What can hang from each mark:
K: M P R
P: N
R: P
M: B K P
B: K R
N: M S
S: N

Known rows, with every way that one mark hangs from another:
N(M(B P)): [-0.07,  0.04, -0.26,  0.32,  0.22, -0.24,  0.30,  0.04,  0.32,  0.00,
  0.07,  0.07, -0.12,  0.21,  0.13, -0.15, -0.67,  0.07, -0.03,  0.09,
  0.12, -0.05, -0.28,  0.37,  0.07, -0.15, -0.08,  0.10, -0.38,  0.36,
  0.18,  0.25, -0.09]
R(P(N)): [-0.13,  0.46, -0.49,  0.20,  0.24, -0.17,  0.31, -0.01,  0.37,  0.19,
  0.21,  0.10, -0.09,  0.17,  0.28, -0.27, -0.47,  0.10, -0.09,  0.02,
  0.09, -0.03, -0.25, -0.02,  0.41, -0.14, -0.06,  0.19, -0.18,  0.39,
  0.51,  0.08, -0.02]
K(P R): [-0.02, -0.04, -0.50,  0.34,  0.08, -0.26,  0.11,  0.07,  0.25,  0.13,
  0.28,  0.18, -0.13,  0.27,  0.44, -0.17, -0.33, -0.06, -0.10, -0.36,
 -0.12, -0.04, -0.32, -0.16,  0.15, -0.09, -0.08, -0.02, -0.26,  0.11,
 -0.02,  0.09,  0.06]
S(N(M(B(K) P))): [-0.13,  0.25, -0.28,  0.21,  0.35, -0.30,  0.29,  0.26,  0.70, -0.06,
  0.14,  0.18, -0.10,  0.17,  0.20, -0.52, -0.66, -0.11,  0.01, -0.05,
  0.18,  0.03, -0.09,  0.36,  0.07, -0.03, -0.01,  0.12, -0.35,  0.55,
  0.29,  0.11,  0.02]
S(N(M(B(R) K P))): [-0.15,  0.06, -0.31,  0.13,  0.26, -0.32,  0.37,  0.11,  0.78, -0.02,
  0.03,  0.02, -0.17,  0.33,  0.14, -0.38, -0.58, -0.14, -0.04, -0.05,
  0.28,  0.24, -0.12,  0.33, -0.01, -0.01, -0.26,  0.18, -0.36,  0.52,
  0.01, -0.02,  0.07]
R(P(N(M(B K) S))): [-0.13,  0.19, -0.56,  0.14,  0.24, -0.35,  0.55,  0.08,  0.48,  0.26,
  0.00,  0.00, -0.09,  0.30,  0.11, -0.06, -0.42,  0.35, -0.32,  0.30,
  0.07,  0.22, -0.20,  0.30,  0.32, -0.11, -0.19,  0.22, -0.35,  0.64,
  0.39,  0.03, -0.05]
P(N(M(B K) S)): [-0.02,  0.11, -0.49,  0.08,  0.14, -0.45,  0.53,  0.17,  0.52,  0.17,
 -0.04,  0.04, -0.05,  0.12,  0.03,  0.10, -0.53,  0.33, -0.38,  0.31,
 -0.05,  0.03, -0.05,  0.30,  0.19, -0.01, -0.22,  0.11, -0.23,  0.52,
  0.17,  0.01,  0.12]
P(N): [-0.03,  0.35, -0.42,  0.11,  0.16, -0.29,  0.29,  0.05,  0.41,  0.10,
  0.19,  0.12, -0.05,  0.01,  0.18, -0.09, -0.63,  0.09, -0.15,  0.01,
 -0.03, -0.20, -0.11, -0.03,  0.27, -0.06, -0.09,  0.09, -0.08,  0.26,
  0.28,  0.06,  0.13]
S(N(M(K(P)))): [-0.18,  0.27, -0.54,  0.15,  0.17, -0.38,  0.27,  0.25,  0.64,  0.02,
  0.05,  0.26, -0.13,  0.14,  0.38, -0.28, -0.44, -0.19, -0.19, -0.02,
  0.01,  0.09, -0.24,  0.17,  0.26, -0.16,  0.02,  0.21, -0.20,  0.19,
  0.24,  0.05, -0.10]
N(M(B) S): [-0.12, -0.11, -0.39,  0.15,  0.18, -0.34,  0.29,  0.14,  0.19,  0.00,
  0.05,  0.06,  0.00,  0.03, -0.06,  0.14, -0.50,  0.09, -0.24,  0.08,
 -0.19, -0.23, -0.12,  0.29,  0.08, -0.08, -0.02,  0.10, -0.26,  0.42,
  0.24,  0.19,  0.09]
M(B K P(N)): [ 0.04,  0.45, -0.23,  0.28,  0.14, -0.28,  0.54, -0.06,  0.61,  0.24,
  0.16, -0.06, -0.22,  0.36,  0.24, -0.15, -0.70,  0.28, -0.06,  0.23,
  0.26,  0.14, -0.15,  0.18,  0.14,  0.02, -0.35,  0.02, -0.30,  0.50,
  0.08,  0.03, -0.02]
R(P(N(M))): [-0.16,  0.25, -0.63,  0.16,  0.28, -0.28,  0.32,  0.10,  0.41,  0.15,
  0.04,  0.20, -0.04,  0.15,  0.26, -0.29, -0.48,  0.12, -0.21,  0.08,
  0.09,  0.04, -0.31,  0.17,  0.45, -0.26, -0.02,  0.27, -0.25,  0.35,
  0.53,  0.12, -0.06]
S(N(M(K P))): [-0.12,  0.32, -0.31,  0.13,  0.19, -0.30,  0.37,  0.07,  0.67, -0.03,
  0.04,  0.15, -0.13,  0.10,  0.24, -0.18, -0.65, -0.22, -0.07,  0.15,
  0.18,  0.19, -0.12,  0.35,  0.22, -0.18, -0.09,  0.29, -0.19,  0.30,
  0.22,  0.09, -0.17]
B(K(M P)): [-0.05,  0.25, -0.40,  0.33,  0.16, -0.32,  0.15,  0.32,  0.39, -0.12,
  0.52,  0.16, -0.09,  0.16,  0.38, -0.39, -0.29,  0.19, -0.03, -0.22,
 -0.06,  0.09, -0.26,  0.07,  0.34,  0.07,  0.12, -0.08, -0.33,  0.18,
  0.01,  0.02,  0.22]
N(M(B K(R)) S): [ 0.05, -0.33, -0.48,  0.13,  0.06, -0.42,  0.41,  0.06,  0.33,  0.11,
  0.05,  0.02, -0.10,  0.21,  0.07,  0.12, -0.38,  0.18, -0.32,  0.13,
 -0.10,  0.10, -0.06,  0.24,  0.01, -0.08, -0.20,  0.07, -0.32,  0.39,
 -0.10,  0.02,  0.18]
B(K(R)): [ 0.07,  0.04, -0.36,  0.14,  0.14, -0.28,  0.20,  0.16,  0.34,  0.01,
  0.40,  0.11, -0.06,  0.10,  0.31, -0.36, -0.30, -0.01, -0.02, -0.17,
 -0.02, -0.06,  0.00, -0.04,  0.14,  0.06, -0.09, -0.06, -0.20,  0.26,
  0.01, -0.06,  0.38]
M(P(N)): [-0.04,  0.43, -0.29,  0.25,  0.19, -0.20,  0.32,  0.00,  0.51,  0.13,
  0.16,  0.09, -0.09,  0.18,  0.24, -0.10, -0.71,  0.04, -0.03,  0.00,
  0.10,  0.00, -0.19,  0.07,  0.27, -0.04, -0.21,  0.12, -0.17,  0.31,
  0.25,  0.10, -0.08]

Rows:
[-0.05, -0.07, -0.38,  0.27,  0.19, -0.31,  0.28,  0.08,  0.55,  0.05,
  0.23, -0.08, -0.09,  0.34, -0.04,  0.04, -0.63,  0.35, -0.19, -0.23,
  0.01,  0.25, -0.21,  0.17,  0.12,  0.13, -0.30,  0.03, -0.35,  0.57,
 -0.14, -0.02,  0.15] : K(M(B(R) P(N(S))))
[-0.17,  0.11, -0.33,  0.26,  0.26, -0.30,  0.27,  0.06,  0.58, -0.02,
  0.04,  0.17, -0.15,  0.17,  0.17, -0.28, -0.80, -0.15, -0.07, -0.03,
  0.12, -0.05, -0.22,  0.32,  0.02, -0.22,  0.00,  0.24, -0.28,  0.43,
  0.31,  0.25, -0.15] : S(N(M(B P)))
[-0.10, -0.08, -0.36,  0.09,  0.34, -0.33,  0.22,  0.33,  0.48, -0.11,
  0.21,  0.02,  0.00,  0.18,  0.07, -0.53, -0.28,  0.10, -0.04, -0.17,
  0.10, -0.09, -0.02,  0.27,  0.03,  0.17, -0.13, -0.06, -0.41,  0.50,
  0.06, -0.03,  0.52] : N(M(B(K R)))
[-0.11, -0.09, -0.23,  0.16,  0.22, -0.24,  0.40,  0.13,  0.46,  0.05,
  0.04, -0.13, -0.06,  0.35, -0.03,  0.05, -0.36,  0.07, -0.09,  0.03,
  0.14,  0.25, -0.12,  0.42,  0.05,  0.15, -0.39,  0.07, -0.44,  0.59,
 -0.11, -0.02,  0.09] : N(M(B(R) K P) S)
[-0.20,  0.13, -0.61,  0.00,  0.28, -0.29,  0.42,  0.21,  0.54,  0.18,
  0.00,  0.01,  0.02,  0.27,  0.07, -0.10, -0.19,  0.14, -0.25,  0.05,
  0.11,  0.34, -0.16,  0.22,  0.42,  0.04, -0.33,  0.23, -0.29,  0.57,
  0.26, -0.16,  0.11] : B(R(P(N(M(K) S))))
[-0.10, -0.17, -0.53,  0.21,  0.27, -0.29,  0.29,  0.23,  0.28,  0.12,
  0.21,  0.09, -0.04,  0.32,  0.18, -0.32, -0.20,  0.17, -0.19, -0.10,
 -0.03,  0.15, -0.17,  0.21,  0.17, -0.04, -0.08,  0.06, -0.45,  0.61,
  0.22,  0.03,  0.17] : N(M(B(K(R(P)))) S)
[-0.24,  0.21, -0.51,  0.08,  0.29, -0.18,  0.25,  0.10,  0.40,  0.18,
  0.18, -0.01,  0.02,  0.25,  0.09, -0.09, -0.25,  0.03, -0.14, -0.23,
  0.01,  0.11, -0.17, -0.06,  0.35,  0.11, -0.25,  0.17, -0.19,  0.58,
  0.35, -0.08,  0.15] : B(R(P(N(S))))
[ 0.08, -0.09, -0.51,  0.28,  0.04, -0.31,  0.25,  0.02,  0.47,  0.11,
  0.25,  0.12, -0.09,  0.20,  0.17,  0.16, -0.68,  0.28, -0.28, -0.19,
 -0.13,  0.32, -0.23,  0.04,  0.27, -0.10, -0.22,  0.12, -0.21,  0.29,
 -0.15,  0.00, -0.02] : K(M(P(N(S))) R)
[ 0.07, -0.32, -0.56,  0.47,  0.02, -0.39,  0.14,  0.04,  0.30,  0.04,
  0.39,  0.12, -0.26,  0.36,  0.39, -0.25, -0.50,  0.28, -0.20, -0.34,
 -0.12,  0.11, -0.41, -0.06,  0.05, -0.15,  0.03, -0.05, -0.42,  0.15,
 -0.26,  0.14,  0.14] : K(M(B) P R)
[-0.06,  0.04, -0.56,  0.36,  0.11, -0.40,  0.28,  0.19,  0.43,  0.12,
  0.26,  0.09, -0.12,  0.26,  0.18,  0.04, -0.58,  0.44, -0.33, -0.18,
 -0.23,  0.05, -0.35,  0.02,  0.24,  0.00, -0.05,  0.00, -0.32,  0.39,
  0.02,  0.10,  0.04] : K(M(B) P(N(S)))
[-0.01, -0.20, -0.68,  0.32,  0.10, -0.36,  0.31, -0.03,  0.36,  0.21,
  0.29,  0.04, -0.17,  0.37,  0.18, -0.09, -0.53,  0.45, -0.35, -0.14,
 -0.11,  0.27, -0.30, -0.02,  0.24, -0.18, -0.09,  0.15, -0.36,  0.51,
  0.08,  0.05,  0.10] : K(M(B) R(P(N(S))))
[-0.10,  0.38, -0.42,  0.27,  0.24, -0.32,  0.32,  0.41,  0.54,  0.19,
  0.29,  0.10, -0.05,  0.30,  0.24, -0.19, -0.37,  0.26, -0.19, -0.18,
 -0.11, -0.06, -0.14, -0.01,  0.19,  0.26, -0.16, -0.12, -0.32,  0.61,
  0.19, -0.04,  0.17] : M(B(K(P(N(S)))))
[-0.10, -0.22, -0.42,  0.11,  0.26, -0.36,  0.22,  0.13,  0.35, -0.07,
  0.07,  0.00, -0.04,  0.19,  0.03, -0.25, -0.42,  0.05, -0.11, -0.16,
  0.04, -0.14, -0.16,  0.24, -0.02,  0.00, -0.10,  0.06, -0.36,  0.38,
  0.07,  0.08,  0.32] : N(M(B(R)))
[-0.08,  0.19, -0.22,  0.17,  0.15, -0.23,  0.40,  0.10,  0.35,  0.03,
  0.05,  0.01, -0.02,  0.12,  0.06,  0.25, -0.42, -0.01, -0.11,  0.24,
  0.05,  0.19, -0.12,  0.43,  0.28, -0.03, -0.23,  0.17, -0.26,  0.36,
  0.09,  0.07, -0.15] : N(M(K P) S)
[-0.10, -0.16, -0.45,  0.37,  0.15, -0.34,  0.11,  0.15,  0.38, -0.06,
  0.38,  0.00, -0.17,  0.38,  0.23, -0.30, -0.36,  0.25, -0.09, -0.41,
 -0.02,  0.07, -0.38,  0.03,  0.07,  0.06, -0.03, -0.09, -0.44,  0.29,
 -0.19,  0.05,  0.29] : K(M(B(R)) P)
[-0.09,  0.10, -0.36,  0.05,  0.12, -0.36,  0.41,  0.15,  0.30,  0.01,
  0.06,  0.05,  0.02, -0.03,  0.03,  0.24, -0.34,  0.03, -0.22,  0.25,
 -0.10,  0.00, -0.04,  0.33,  0.28, -0.03, -0.10,  0.15, -0.17,  0.30,
  0.17,  0.03,  0.08] : N(M(K) S)
[-0.12,  0.16, -0.46,  0.20,  0.17, -0.32,  0.38,  0.24,  0.61,  0.26,
  0.14, -0.06, -0.12,  0.44,  0.18, -0.04, -0.27,  0.24, -0.23, -0.17,
  0.00,  0.15, -0.18, -0.03,  0.12,  0.30, -0.41, -0.07, -0.34,  0.59,
 -0.08, -0.16,  0.19] : M(B(R) K(P(N(S))))
[-0.06, -0.03, -0.59,  0.32,  0.18, -0.41,  0.19,  0.22,  0.60,  0.06,
  0.31,  0.07, -0.17,  0.40,  0.26, -0.35, -0.52,  0.37, -0.22, -0.41,
  0.00,  0.13, -0.38, -0.06,  0.14,  0.08, -0.13, -0.04, -0.42,  0.35,
 -0.14, -0.02,  0.28] : K(M(B(R)) P(N))
[-0.16, -0.16, -0.27,  0.21,  0.28, -0.20,  0.25,  0.15,  0.36,  0.00,
  0.03, -0.04,  0.00,  0.28, -0.09,  0.04, -0.44,  0.01, -0.08, -0.17,
  0.03,  0.06, -0.17,  0.36,  0.02,  0.08, -0.26,  0.08, -0.42,  0.57,
  0.03,  0.09,  0.07] : N(M(B(R) P) S)
[-0.08,  0.00, -0.54,  0.11,  0.22, -0.43,  0.37,  0.18,  0.42,  0.12,
 -0.03,  0.12,  0.02,  0.06, -0.02,  0.11, -0.62,  0.26, -0.38,  0.10,
 -0.15, -0.18, -0.13,  0.21,  0.15, -0.07, -0.11,  0.12, -0.24,  0.49,
  0.29,  0.12,  0.09] : P(N(M(B) S))
[-0.15, -0.01, -0.47,  0.11,  0.23, -0.41,  0.24,  0.11,  0.51, -0.04,
  0.06,  0.19, -0.12,  0.01,  0.12, -0.29, -0.70, -0.11, -0.19, -0.01,
 -0.01, -0.24, -0.14,  0.22,  0.02, -0.23,  0.11,  0.23, -0.20,  0.36,
  0.38,  0.21,  0.06] : S(N(M(B)))
[-0.15, -0.14, -0.43,  0.19,  0.20, -0.34,  0.32,  0.30,  0.43,  0.09,
  0.05, -0.02, -0.06,  0.37,  0.12, -0.03, -0.17,  0.12, -0.23, -0.15,
 -0.02,  0.15, -0.22,  0.25,  0.08,  0.18, -0.26, -0.01, -0.44,  0.49,
 -0.11, -0.05,  0.17] : N(M(B(R) K(P)) S)
[ 0.06, -0.02, -0.57,  0.28,  0.04, -0.40,  0.41,  0.14,  0.55,  0.38,
  0.16,  0.05, -0.17,  0.43,  0.34,  0.03, -0.40,  0.29, -0.36, -0.10,
 -0.10,  0.19, -0.22, -0.11,  0.09,  0.07, -0.36, -0.05, -0.31,  0.47,
 -0.13, -0.08,  0.07] : M(B K(P(N(S)) R))
[-0.10,  0.00, -0.21,  0.22,  0.37, -0.26,  0.26,  0.29,  0.55, -0.07,
  0.19,  0.01, -0.05,  0.36,  0.10, -0.49, -0.37,  0.03,  0.07, -0.19,
  0.25,  0.10, -0.12,  0.37,  0.03,  0.19, -0.26, -0.04, -0.50,  0.57,
  0.01, -0.02,  0.28] : N(M(B(K R) P))
